Each row was made from one walk, in order. Every step used is in the known rows, and no mark comes twice. Write each row's walk.
Known rows:
rafo-pufoz-rados: [ 0.38 -0.71  0.61 -3.15 -0.13  1.02  0.32  0.11  1.44 -2.59  2.52 -0.36
  3.20  2.06 -3.36 -1.71 -3.13  0.94  2.63]
beri-dunov-daleb-rafo-pufoz: [-1.33 -0.87 -0.98 -0.70 -1.46  0.28 -1.94 -2.46 -1.18  1.12  0.90  2.72
 -4.70  3.75 -1.80  2.89  0.79  4.84  1.75]
beri-dunov: [-1.47 -2.43 -1.48  1.33  0.55  1.25 -3.28  1.06 -0.04  0.32  0.39  1.52
 -3.82 -0.81 -1.05  0.31  2.15  2.36  0.58]
daleb-pufoz: [ 1.09 -1.56  0.54 -3.79  0.55 -1.54 -1.39 -1.22  3.65 -0.60  0.73  0.36
 -1.43  1.03 -2.18 -0.36 -3.90  0.86  0.99]
fugis-dunov-pufoz-daleb: [-3.68 -2.26 -0.66 -2.66  1.19 -0.72 -5.28 -0.69  2.15  3.06 -1.18  2.74
 -2.24 -1.71  1.87 -0.33 -1.44  1.47 -3.34]
beri-pufoz-fugis: [ 2.12 -0.14 -0.01  0.24  0.44  1.06  4.50 -3.38 -0.26 -3.00  2.08  1.27
  1.70 -0.28 -0.06 -1.28 -1.59  1.33  4.13]
fugis-dunov-pufoz-rados: [-4.07 -2.92 -0.43 -0.55  1.24 -1.13 -4.36  1.08  2.57  0.20 -2.28  2.37
 -0.46 -2.84  0.23 -2.37 -1.77  1.96 -3.63]
daleb-pufoz-fugis-dunov-rados: [ 0.76 -2.79  0.23 -2.89  0.31  0.29 -0.66 -1.98  2.47 -3.25  3.02  3.26
  0.57  1.01 -1.64 -1.24 -2.95 -1.76 -0.19]
dunov-fugis-pufoz: [-3.25 -3.36 -1.57  1.57  4.75  1.12  0.89  0.21 -0.72 -2.56 -0.04  3.09
  2.69  0.59 -1.70 -2.00 -0.50  2.99 -0.31]
beri-pufoz-daleb: [ 2.12 -0.35 -0.99 -2.35  0.44 -0.70  1.08 -3.94  0.84  1.21  1.00  1.69
 -0.62  1.39  1.16  0.15 -2.45  3.45  3.32]
beri-pufoz-fugis-dunov-daleb: [ 1.70  0.33  1.09  0.07  0.97  1.08  3.39 -3.45 -0.37 -1.12  1.56  3.55
  0.89 -0.08  0.83 -0.45 -0.97  2.35  2.70]
fugis-pufoz: [-1.99 -2.65 -0.83 -0.45  2.01  0.15 -0.72 -0.38  1.17  0.01 -1.41 -0.22
  0.93 -2.28 -2.28 -0.90 -4.91  2.78 -1.11]
pufoz-fugis-dunov-daleb-rafo: [-1.16 -0.95 -0.17  1.07  1.08  0.03  0.35 -2.67 -2.92 -1.60  2.09  2.18
  1.92  1.49 -0.31  1.80  1.45 -1.59 -0.04]
rafo-pufoz: [ 0.28  0.57  1.31 -4.18  0.78  2.17  0.70 -0.29  1.63  0.20  3.56  0.40
  1.43  1.71 -2.07 -0.15 -2.91  0.65  2.74]
pufoz-fugis-dunov: [-0.92 -1.59  0.05  1.47  2.18  1.53 -0.19 -0.43 -1.69 -2.16  2.66  1.69
  2.58 -1.18 -0.07  0.02  1.59 -3.13 -0.21]
pufoz-rados: [-0.83 -3.92 -1.84  1.41  1.10 -2.50 -2.07  1.49  0.08 -3.82 -1.77 -1.74
  3.54  0.20 -2.78 -1.90 -0.46  0.80  0.27]
beri-dunov-pufoz-rados: [-3.11 -4.15 -2.76  0.17 -1.94 -0.07 -4.30 -0.37  1.20 -2.42 -1.90  0.54
 -3.93 -1.27 -1.13 -1.80  0.02  3.69  0.13]
daleb-rafo-pufoz-rados: [-2.45  0.36 -1.52 -1.29 -1.82 -1.68  2.20 -2.41  0.55 -1.75  3.60  0.15
  2.00  4.87 -4.64 -0.07 -4.88  1.57  1.53]
fugis-dunov-beri-pufoz-rados: [-1.69 -4.16  1.07 -0.21  2.79  0.12 -1.67  0.27  1.81  1.86  1.01  6.88
  1.13 -2.69  1.06 -3.03  1.33  4.14 -1.03]

Which walk is each row?
[-2.78 -3.56 -2.52  1.53  2.04  2.22 -2.59 -0.72 -1.44 -0.91  0.86  4.50
 -2.63  0.77 -0.94 -0.27  1.81  3.86  0.31] => beri-dunov-fugis-pufoz-daleb
[-2.24 -3.22  0.24 -1.37  1.99 -0.49 -1.40 -1.98  1.43  3.84  2.48  7.51
 -0.32 -0.68  1.57 -1.08  0.46  3.99 -0.88] => fugis-dunov-beri-pufoz-daleb-rafo
[-3.15 -3.11 -2.39 -0.56 -1.33  0.82 -3.98 -0.54  1.42 -0.47 -1.07  1.11
 -5.39 -1.46 -0.27 -0.75  0.25  3.41  0.30] => beri-dunov-pufoz
[ 1.92 -1.66  0.83 -4.25  0.58 -2.54 -1.90 -3.01  0.95  0.83 -2.03  0.46
 -2.00  3.83 -0.92  2.63 -1.26  3.42  1.65] => dunov-daleb-pufoz
[-2.42  1.25 -1.10 -2.17 -1.29 -0.91  2.52 -2.51  0.78  0.10  4.29  0.58
  0.49  4.64 -3.72  0.85 -4.46  1.30  1.50] => daleb-rafo-pufoz
[-1.71 -3.54  1.31 -0.64  3.27  0.72 -1.38 -0.02  2.10  3.39  1.62  7.07
  0.23 -2.93  1.57 -2.32  1.48  3.92 -1.00] => fugis-dunov-beri-pufoz
[-0.31  0.44 -0.40 -2.60 -1.10 -1.55  1.66 -4.79 -2.24 -0.22  1.21  0.59
  0.18  6.62 -2.08  3.54 -1.30  2.50  2.81] => dunov-daleb-rafo-pufoz-fugis
[-0.63 -1.08  2.19 -2.27  2.54 -0.94 -3.64 -0.31  1.51  3.41 -1.21  4.24
 -2.19  0.37  0.40  1.73 -0.69  2.63 -2.31] => fugis-dunov-daleb-pufoz
[-0.67  0.52 -0.37 -2.97 -0.79 -2.00  0.85 -4.01 -1.14  1.19  0.46  0.64
 -0.75  6.34 -2.10  3.57 -1.81  3.93  2.05] => dunov-daleb-rafo-pufoz
[-1.47 -3.67 -1.19  1.18  1.71  1.89 -0.33 -0.05 -1.28 -3.70  2.76  3.37
  3.20 -0.25 -0.18 -1.28  1.47 -3.28 -1.35] => pufoz-fugis-dunov-rados
[-1.93  1.33 -1.32 -1.69 -1.67 -0.14  3.83 -3.85 -0.73 -2.07  5.57  0.43
  1.89  4.87 -3.72  0.99 -3.84 -0.33  2.44] => daleb-rafo-pufoz-fugis
[-3.45 -3.07 -3.77 -1.71 -2.71 -0.65 -4.27 -3.23  0.55  0.35 -0.05  1.35
 -5.87  1.11  0.02  0.68 -0.61  3.50  0.34] => beri-dunov-pufoz-daleb-rafo
[ 0.94  0.17  0.21 -6.11  0.06  1.31 -0.78 -2.66  0.72  1.34  4.23  0.46
  0.78  3.64 -0.87  1.31 -2.88  0.36  3.09] => rafo-pufoz-daleb
[-2.87  0.07 -1.53 -1.56 -1.56  0.53  3.04 -2.93  0.08 -2.17  5.83  3.08
  1.95  5.00 -3.44  0.06 -3.92 -0.37  0.66] => daleb-rafo-pufoz-fugis-dunov-rados
[-3.68 -3.12 -3.03  0.41  3.37 -0.05  0.44 -2.54 -1.70 -1.83  1.07  3.49
  2.13  3.18 -1.59 -0.73 -1.44  3.01 -0.26] => dunov-fugis-pufoz-daleb-rafo
[ 1.76 -2.51  0.39 -3.38 -0.08 -3.33 -2.28 -2.80  0.57 -1.15 -2.75  0.05
 -0.58  4.13 -1.92  1.63 -1.48  3.57  1.56] => dunov-daleb-pufoz-rados
